What can hang from each mark
J16: J455
J148: J706
J197: J16 J706
J552: J527 J706
J706: J148 J472 J552
J316: J455
J527: J455
J957: J455 J472
J455: J316 J419 J430 J527 J957
J472: J706

Each row was made from one small tree. The marks that hang from a mark follow it in brackets, in the order of their numbers. Every link used is in the known rows. Write each row's tree.
Known rows
J316[J455[J527 J957[J472[J706]]]]: [ 22  -6  41  20  40  34 -57 -43  19  40 -17  36  -9   6 -28 -19  20 -13
  21  31  21  -4  24 -36  -6   3  26   3 -10  38  -9 -11  -5 -16  -3  -7
   4 -25  32   3  17 -10 -17 -18 -20 -14  11  27   8 -17  -2]
J455[J316 J419 J430 J527 J957[J472]]: [  72   19   63   -1   15   55 -106  -90   14   35  -78    5  -31  -18
   -8    9   10   27  -13   42   50   46   43  -88  -95  -30  -16   27
    6   72  -14   33   37   22  -15  -21   16   -5   20   31   -3  -18
   51  -63   51   23    6   58   15  -18   51]
J16[J455[J419]]: [  2   4  23  -4 -13 -13  15 -15   0  27   9   2  15   7  14  -8   9  29
  -6  31   4  -4   0 -30 -21  20 -33  26 -12  25   5   0  36  15  10  23
 -11  14 -21  24 -23  14 -13 -25   1   4 -16  39  56  -7 -15]
J197[J706[J148 J472 J552[J527]]]: [-23  24  -8  -6 -45  18  49  26   5  18  -2  24   7  22 -48 -15  32  -9
   2  37 -11   1  -7  44  43   6 -46 -56 -46 -49 -18 -69  38 -12  14 -14
  12 -22  -3  71  49  42  29 -24 -25 -38 -12   5 -22  21 -15]
J957[J455[J527] J472[J706[J148]]]: [ 11 -17 -11  45  29   4 -20 -18  19  55   8  -9   7  37 -41  -1  25 -16
  17  34   0   5  33 -36  35  -4   8 -17  -4   1 -24 -56 -14 -20   7  -3
 -12 -40   2  23   1  28  18   9 -22  -7  21   0 -51 -36   9]
J706[J148 J472 J552[J527[J455]]]: [  6  34  28  -2 -32  45  12  21  15   3 -30  57   5  72 -59   3   6  -1
 -16  29 -18 -26 -25  43  44   7 -38 -65 -67 -22 -45 -70  22 -16  22  -9
   5  -5  15  45  51  60 -31 -31  15 -41 -18   7 -23  38 -21]
J148[J706[J552[J527]]]: [-30  -5   1 -24 -36  30  14 -13   8  -8 -16  16  23   0  -8 -13  37 -13
  14  31  30   5  30  -5  23 -47 -10 -44 -19  -6   5  -4  27  15  -6 -37
   2   1  41  43  22  20 -10  -3  -1 -31   7   2  -3   2  -3]
J197[J16 J706]: [  2  10 -36  37 -25 -17  34  29 -22  -6  25 -27 -20  -1 -39 -26  44  -6
  18  15   9  25 -13   2  -3  42 -12 -22   8 -54  20 -35  42   1  30   9
 -12 -21 -13  47  18   6  47  -5 -52 -34   6   3  16 -43  -4]
J527[J455[J316 J419 J957[J472]]]: [ 32   2  68   7  23  41 -27 -16   8  37 -53  -4 -19  -1  20 -33   3  16
   4  17  28  36  11 -52 -61  -5 -12   2   2  53  -5  11  30  18  -8 -21
   9  -1 -16  16 -24   9 -10 -42  25  56 -13  38  34 -17   7]
J16[J455[J316 J419 J957]]: [ 19  15  47 -10  10  19 -17 -47  -4  37 -21  12  -1 -26  23 -26  -9  45
  15  27  35  19   2 -54 -65  14 -51  27  -8  52  14  23  47  19   8   3
  -6   2 -19  17 -29   0  -9 -61  14  22  -3  61  61  -1   2]
J197[J16 J706[J552[J527]]]: [  5  16 -41  19 -50 -12  42  20 -20  -9  23   3  -4  23 -51 -21  47   3
  32   8  24  11  -8  12  37  21 -23 -47  -7 -49  14 -53  51   1  38  11
 -20 -11  10  76  29  28  37 -12 -54 -62 -12   3   2 -24 -14]
J552[J527[J455]]: [ 32  -1  14 -14 -15  -9  -5 -16   9  21 -18   4  14  54 -49  12  14  -3
  21  -6  14  -5 -24 -19  10 -31 -16  -6 -18  14 -15 -19  14   1   0  17
  -3   0  20   6  -3  23 -24 -15  32  -7 -11  -1  -8   1 -10]
J706[J148 J472 J552[J527[J455[J957]]]]: [  7  31  29  -4 -21  50   9   8  12   4 -36  62   4  60 -53  -3   1   5
 -11  28  -6 -20 -22  38  35   7 -40 -67 -66 -18 -47 -68  27 -17  24 -14
   2  -7  21  44  55  60 -28 -37  13 -34 -20  12 -23  39 -21]
J706[J552[J527]]: [  4  10  -7 -25 -34   7  10 -13   3  -8  -3  43  22  34 -15   9   4  12
  19  -7  21 -17  11  12  56 -27 -19 -39 -22   6 -12 -28  17  -5  11   3
 -12  15  33  44  19  30 -14 -10  -6 -40 -28  -1 -18  28 -11]
J472[J706]: [-17   3   0  23   5  28  36 -17  -5  11   0 -12  15   6   1  10  36   7
 -12  -7 -19  13   4 -13  18   4  -3  -9   3  -8   3 -17 -13   1   4   1
   0 -24   7  24 -13   3   3  -8  -9  -6   2  21  -5  -7  -1]
J957[J455[J316 J430 J527] J472[J706]]: [ 36  -8   3  29  23  20 -59 -34  29  67 -27 -14 -22  29 -48   2  29 -13
  14  29   6  26  27 -80   7 -24   5   3  18  28  10   0 -25  -3  -9  -4
  17 -43   6   9 -20   9  28  -9   9   1  23  14 -28 -43  38]
J527[J455]: [  8 -11  28   3  -2  17   5  25  -9  25 -19   0 -10  40  -4 -16  14 -20
  11   4 -12   3 -17 -19   5  -4  10   3  -1  21   4  -1  11  12  -4  11
  20  -2 -11  -5 -12   4 -24  -6  12  19 -18   6  15 -19 -13]
J16[J455]: [  3 -11   1  -4 -11  -2  11  -9 -10  32  13  15  12   8  -4 -17   8  10
  14  18   5 -11 -16 -29  -1  12 -24  22  -7  17  26  10  18  16   7  33
   7  -2 -12  -1 -22  -6 -16 -21  -6  -8  -5  31  25 -10 -19]
J455[J316 J419 J430 J957[J472[J706]]]: [ 49  27  57   5  17  58 -46 -75  12  25 -67 -15 -18 -59  16 -10  30  39
 -33  23  26  54  22 -75 -81 -32 -34   3   9  45   6  41  15  24 -13 -36
  14  -7  12  38 -13  11  43 -56  28  41  -5  55  21 -18  46]
J316[J455[J957]]: [  8   9  41  -2  29  16 -38 -16  11  13  -7  32 -12 -18  -8 -31   6 -13
  20  18   5  -5  -2 -11  -4   5  11  -3 -14  28  -1   6   1 -18   0 -18
   1 -10  17 -12  25  11 -32 -12 -23  -5   2   9  30  -2  -1]
J957[J455[J419 J430] J472[J706[J552]]]: [  5   6  -3  20  -1  -1   4 -10  31  40  -5 -16   7   8  -4  -9  41   6
 -20  28 -11  13  35 -53  43 -25  -5 -26   8   2 -10 -29 -13  -9   5 -19
 -13  -4  11  52  -1  68  21  21 -26  13 -23   1  -5 -34  16]
J16[J455[J316 J419 J430 J527 J957]]: [ 46  14  49 -14  -6  33 -60 -68 -13  49 -41  24 -14   3  -7  -2  10  29
   8  42  31  21   5 -83 -66  -5 -38  46  -8  74  14  35  53  28   0  17
  15  -6  -2  20 -19 -17  10 -69  37   2  -4  71  54 -15  18]
J552[J527[J455] J706]: [ 39   4 -12 -29 -21   6  -8 -16 -33  34  23 -16  64  39 -60  19  28 -11
  41  16  36  19  -2 -14   1 -20 -17  -6 -30  -1 -26 -28  37  22  -1 -11
  30  -2  23  20  -1  37 -29 -22  16 -20  18  12  -4  -8  -4]
J957[J455[J527]]: [  2   1  -8   4  15 -25 -43  -3  11  34   6   0 -12  43 -27   6 -18 -15
  36  17   7  -5  17 -33  21   8  10   8   3  22 -24 -32   6 -22  13   1
 -16 -15  -3  -4   7  20  -7  13   4  -3  14 -16   4 -11  14]
J455[J316 J419 J527]: [ 34  37  73   5   5  19 -69 -44  19  16 -42   1 -19  31   4  32 -10  33
  -2  33  18  29  47 -39 -73   9  -9  31  -4  63 -38   0  39   7  -7  -9
 -15   2 -21  28 -17 -13   7 -54  53   3  18  41  48   6  30]
J957[J455[J316 J430 J527] J472]: [ 49  -8   3  11  18   2 -84 -22  33  62 -27  -6 -31  26 -47  -6   7 -18
  23  34  20  17  27 -71  -7 -28   7   9  15  34   6  10 -16  -4 -13  -7
  16 -26   3  -7 -10   7  26  -5  16   4  21   0 -24 -38  40]
J957[J455[J419 J527] J472[J706[J552]]]: [ -3  -2   3  35  16   0 -11 -25  38  50   0  -7  12  41  -9   2  19  12
   4  35  14   8  64 -52  34   2   4 -19   3  17 -38 -61   2 -18  13 -12
 -31 -10   8  60  -6  49  12  12 -21   3  -5  10  -7 -25   6]

Which tree is each row?
[ 34   8  44  -5  13  33 -81 -36  -1  25 -29  46 -28  10 -38  -9  22 -25
  14  34   3  -7  -3 -41  -6 -19  24  15 -11  46   2  18   6  -9  -8  -4
  23 -18  35  -8  34  -7 -12 -20   1 -22  -1  16  24 -16  14]  J316[J455[J430 J527 J957]]
[ 17  -4  41  16  31  41 -52 -40  17  36 -18  52  -5  12 -25 -20  19  -9
  24  31  23  -8  30 -30  11  -1  23  -8 -12  40  -9 -15   3 -16   1  -7
   5 -20  35  17  22  -3 -19 -19 -28 -23   2  28   6 -10  -5]  J316[J455[J527 J957[J472[J706[J552]]]]]
[ 11  10 -16  38 -35 -21  25   8 -26  21  25 -17 -12  25 -42 -20  48  13
  21  42  17  19  -5 -29 -19  56 -25   5  -3 -24  16 -39  73  14  36  34
 -18 -17 -21  65   1   5  41 -30 -44 -41   2  37  50 -52 -16]  J197[J16[J455[J419 J527]] J706]
[ 48  -9  45  -5  10  58 -45 -17  -8  44 -64   8 -31   1 -11 -35  21 -15
  12  10  17  32 -18 -63 -39 -33  -3   5   8  48  31  43   9  26 -17  -7
  51 -16   3 -11 -18 -11   6 -36  29  37 -14  31   3 -30  16]  J527[J455[J316 J430 J957[J472]]]
[ 10  21 -13  28 -51  15  42  36 -47   6  24  19 -13  17 -37 -44  57   1
  39  38   4  17 -24  13  25  35 -41 -38 -21 -29  39 -40  70  14  42  20
   0 -34 -33  77  22  19  34 -52 -64 -73  -3  35  12 -36 -13]  J197[J16[J455[J316]] J706[J148 J552]]
[-48   3  11  -6 -20  51  17  12  28  -3 -28  16   0  -4  -6 -24  19 -10
 -21  49  16   5  31  -1   3  -2  -9 -50 -20 -26   1  -3  16   9   0 -50
  14  -1  32  32  27  15  -9   1   0  -7  15   9  23   8  -4]  J148[J706[J472 J552]]
[-23  15   5  20 -16  51  51  -1 -28  -4   3  25  26  19   6   5  49   2
  -9   3 -33   2   4  22  63  -9 -11 -41 -25 -13  -6 -42   5  -1  12  -3
   1 -26   3  61  16  30   3 -20 -29 -43 -13  22 -32   5  -9]  J472[J706[J148 J552]]
[-35   8  10 -14 -26  40  12  -5  35   0 -29  17  11  10 -28 -12  21  -5
 -14  44  25   4  27  -1   5 -14 -19 -52 -30 -26  -9 -14  18   7   0 -47
   5   2  48  36  28  25 -14  -5  10 -18  14   7  15  14  -7]  J148[J706[J472 J552[J527]]]
[ 12  39  41  -5 -29  50   2  18  18   5 -39  58  -3  70 -57   2   3   4
 -11  30 -16 -18 -23  40  31   7 -41 -62 -65 -13 -39 -59  21 -14  17 -16
   8 -10   8  41  45  55 -31 -43  23 -39 -11  14 -17  40 -15]  J706[J148 J472 J552[J527[J455[J316]]]]
[ 48  -4  27 -16  -3  43 -65 -65 -24  54 -36  35 -18   6 -26 -10   7   9
  31  31  35  13 -11 -79 -46 -11 -32  43  -5  65  36  46  37  28  -2  25
  36 -22   5  -4 -19 -38  10 -66  30 -11   4  60  25 -16  15]  J16[J455[J316 J430 J527 J957]]
[ 32  33  33  -6   2 -10 -76 -19  18  35 -28 -10 -33  34 -20  20  -3   1
  10  35  -4  24  18 -61 -20 -11  -6  19   5  50 -23   2  20  -6  -1 -15
  -7  -8 -17  12   1  32   7 -16  38   7   9   3  41 -14  46]  J957[J455[J316 J419 J430 J527]]
[ 12 -11  -8  26  -3  32  28 -20  10  17  -1  13  30  12 -22  -5  46   7
  -7  10   5  -4  22   2  43 -25 -10 -42 -17 -17  -5 -39 -13  -2   3   0
  -2 -20  23  48   3  24  17  -8 -28 -25  -6  15 -65 -13 -11]  J957[J472[J706[J148 J552[J527]]]]
[-11   7   5   8 -18  39  45 -17  -6  13 -10  19  26  41 -11  11  43  11
   3 -12  -7   3   5 -10  59 -16 -11 -33 -14   1  -4 -35   3   0  10   7
  -1 -15  26  52  -6  26 -15 -16  -7 -27 -23  21 -13   5 -15]  J472[J706[J552[J527[J455]]]]
[ -5  15  12  14 -26  50  49  -9 -22   5  -6  27  30  45 -19  12  56   1
   2   2 -26  -2  -7  14  68 -25 -19 -47 -36  -6 -13 -54  11  -2  13   4
   0 -27  14  60  16  41 -10 -26 -13 -44 -19  20 -36   6 -15]  J472[J706[J148 J552[J527[J455]]]]
[ -8  21   4  12 -23  42  47 -18 -20  -2   2  26  33  32 -18  18  51   7
  -1   0 -22  -3  -2  22  67 -23 -21 -46 -35 -13 -14 -53   6  -3  15   1
  -7 -25  17  64  18  40  -4 -25 -18 -53 -12  18 -42  11 -10]  J472[J706[J148 J552[J527]]]
[ 37  20  73  -7 -17  30 -29  10  -1  23 -53  -9 -29  31   5  -6  29  -3
 -13  19 -22  28 -17 -50 -36 -22  -5  16   1  52   6  33  24  26 -16  -4
  30   3 -24  10 -19  17 -11 -35  47  28 -22  25  50 -21  18]  J527[J455[J316 J419 J430]]
[ 43  13  62   5  17  23 -80 -46  23  29 -34  28 -18   1 -22  -8  31  -8
  -7  51   9   1  23 -51 -29 -16  20  14 -12  49 -17   7  13  -7 -10 -12
   6  -3  30  18  29  11  -3 -19  -2  -4  -8  24  38 -22  17]  J316[J455[J419 J430 J527 J957[J472]]]
[ 58  14  -6 -34 -27  32 -22 -28 -61  27   8  -4  61  22 -70  12  50 -26
  36  32  26  21 -24  -8  -1 -45 -29 -17 -48  -1 -28 -31  51  24   0 -18
  44 -18  25  30  29  53 -12 -39  15 -31  16  20 -35 -14   6]  J552[J527[J455[J430 J957]] J706[J148]]
[ 25   0  -1  10   9 -31 -29  -1  40  36  -3 -28  -8  -2 -12 -12  16  -3
 -15  36  -1   9  24 -51   5 -20  -2  -6  11   7 -14 -12  -9  -9   0 -17
 -12   8  -1  20   2  57  22  28  -9  28 -11 -15   0 -37  25]  J957[J455[J419 J430] J472]
[ 22   7  21 -16 -15  10  -9 -43 -17  30 -15  11   5 -21  10 -17  19  27
 -10  31  13   6 -13 -61 -35  -4 -41  28  -9  35  18  24  44  25   7  15
   7  11   2  24  -9  13   7 -33   7  13 -29  46  50 -15   0]  J16[J455[J419 J430 J957]]
[ 30   0  25 -11 -12  17 -38 -63 -18  40 -23  22   0   8  -7   2  17  22
   0  43  25   4   3 -73 -40  -2 -30  41 -10  50   5  14  54  23   7  27
   7   3  10  28  -6  -6  12 -43  20   0 -20  56  45 -20   1]  J16[J455[J419 J430 J527 J957]]
[ 36  26  69  -6  10  21 -79 -41  11  20 -32  32 -20   8 -19   0  27  -7
  -4  45  -2   1  12 -45 -25 -12  15  18 -14  55 -20   8  23  -9  -7 -12
   5  -1  25  14  35  13 -11 -24   7 -10  -9  24  55 -12  17]  J316[J455[J419 J430 J527 J957]]
[  2  29 -18  51 -23   2  35  46 -13  -7  12 -16 -29  14 -67 -27  40  -8
 -10  41 -14  20 -31  30 -12  68 -27 -43 -22 -80  -2 -62  42  -8  39  -1
  -6 -35 -22  48  45  25  44 -18 -41 -42  18   7   6 -32  -9]  J197[J16 J706[J148 J472]]
[ 49   8  25  14  14  -7 -80 -29  43  55 -31 -17 -26  23 -29   2   7   1
   5  47  17  22  42 -76 -25 -21   1  12  14  43 -16   0   0  -3  -7 -15
  -4  -8  -8  16 -11  28  27  -8  21  18  13   8   7 -37  43]  J957[J455[J316 J419 J430 J527] J472]
[ 29  11  51  -4  10  26 -46 -66  -6  48 -28  23  -3   4   4  -9 -10  42
  25  39  45  16  19 -67 -69  18 -39  40  -9  70  -1  13  58  17  10  13
  -6  -4 -13  21 -29 -19  -6 -70  27   8   5  69  57  -2   4]  J16[J455[J316 J419 J527 J957]]
[  7  27 -12  -1  -2  32   1  16 -29  12  25 -11  43  -2 -39   7  12 -11
 -10  50   0  18   5  31 -19  34 -18 -20 -40 -43 -37 -38  23   9   9 -39
  37 -16  -6  18  30  35  -5 -20  -9 -21  41  18  -6   2   4]  J552[J706[J148 J472]]
[ 17  12 -26  41 -34  -1  10  17  -9  34   3  -7 -36  36 -86 -23  46  -1
  -2  53   7  14 -29 -35 -23  70 -30   0  -6 -48  28 -27  52  11  34  33
  13 -29  -1  41  17  -5  46 -29 -28 -42   8  37  43 -46  -9]  J197[J16[J455[J430 J527]] J706[J472]]
[ 34  11  44  -3  -3  15 -71  -9  10  22 -18  37 -24  37 -44   8  34 -34
   5  36 -21 -14  -5 -29  12 -17  34  19 -12  39   3  18  -6  -8 -16   7
  27 -14  20 -10  28  -5 -18 -10   3 -37   2   9  26 -17  12]  J316[J455[J430 J527]]
[ -4  12  13  11 -16  55  43 -22 -28   6 -11  30  31  33 -13   6  51   3
   9   0 -15   2  -6   8  59 -24 -23 -48 -36  -1 -14 -53  17  -3  16  -1
  -1 -28  19  63  17  40  -9 -30 -14 -36 -18  25 -39   6 -15]  J472[J706[J148 J552[J527[J455[J957]]]]]
[ 19   7  21 -13 -31  -5   2 -18  -7  26  -4   3   6   4   2  -2  31  18
 -18  36 -13  -4 -17 -48 -15  -4 -30  32  -9  27  20  22  30  24   3  27
  10  14 -10  20 -18  14   0 -24  10   0 -25  37  52 -19  -4]  J16[J455[J419 J430]]
[ 34  18  -3 -22 -12  16 -10  -9  -4  43   6 -14  51  49 -80  19  12  -4
  17  31  34  17  -7 -12 -16  11 -27 -15 -38 -21 -40 -38  30  12   4 -22
  32  -5  28  15   7  44 -33 -25  29  -9  26  19  10   6  -8]  J552[J527[J455] J706[J472]]
[  9   2  12  46  25  -7 -17 -21  26  51   3 -20  11  35 -21   7  27   3
  -3  45  -2  10  47 -41  16   0   0 -13  -8   8 -43 -67   3 -19  12  -8
 -31 -25  -6  45   0  50  19   8 -15   4  11   7 -22 -35  11]  J957[J455[J419 J527] J472[J706[J148]]]
[ 29 -28  -3  15  35  34 -59 -69   2  36 -29  21  -4  -4 -20  -7 -12   3
  22  18  66   8  42 -46 -36  -4   7   7   3  28 -17 -15  19   0   3  -2
   1 -16  38  12   6 -35  29 -21   1   9  10  28 -33 -12   3]  J455[J527 J957[J472]]
[-25  10  32 -14 -22  54   2   0  35  10 -47  17   0  21 -30 -21  21  -7
  -5  45  26  11  20 -15  -6 -16 -20 -49 -29  -9  -1  -5  23  14  -6 -47
  16  -5  37  31  18  21 -23 -20  23 -10  16  16  23  11  -3]  J148[J706[J472 J552[J527[J455[J316]]]]]
[ 10  22   3 -17 -42  22  15   1 -20 -22   2  55  29  37 -25  10  23   0
  18   9  -7 -24  -6  48  67 -36 -28 -53 -53  -5 -27 -55  29  -8  18  -1
 -10  -2  12  58  47  53 -10 -22 -10 -66 -21  -6 -52  26 -10]  J706[J148 J552[J527]]
[-12  11  -3   6 -19  32  43 -27  -4   6  -3  19  31  29  -9  16  39  18
  -2 -13  -3   2   9  -5  57 -16 -16 -34 -13  -4  -6 -36  -3  -5  11   1
  -9 -12  29  55  -2  26  -7 -14 -12 -35 -16  19 -17  12 -11]  J472[J706[J552[J527]]]
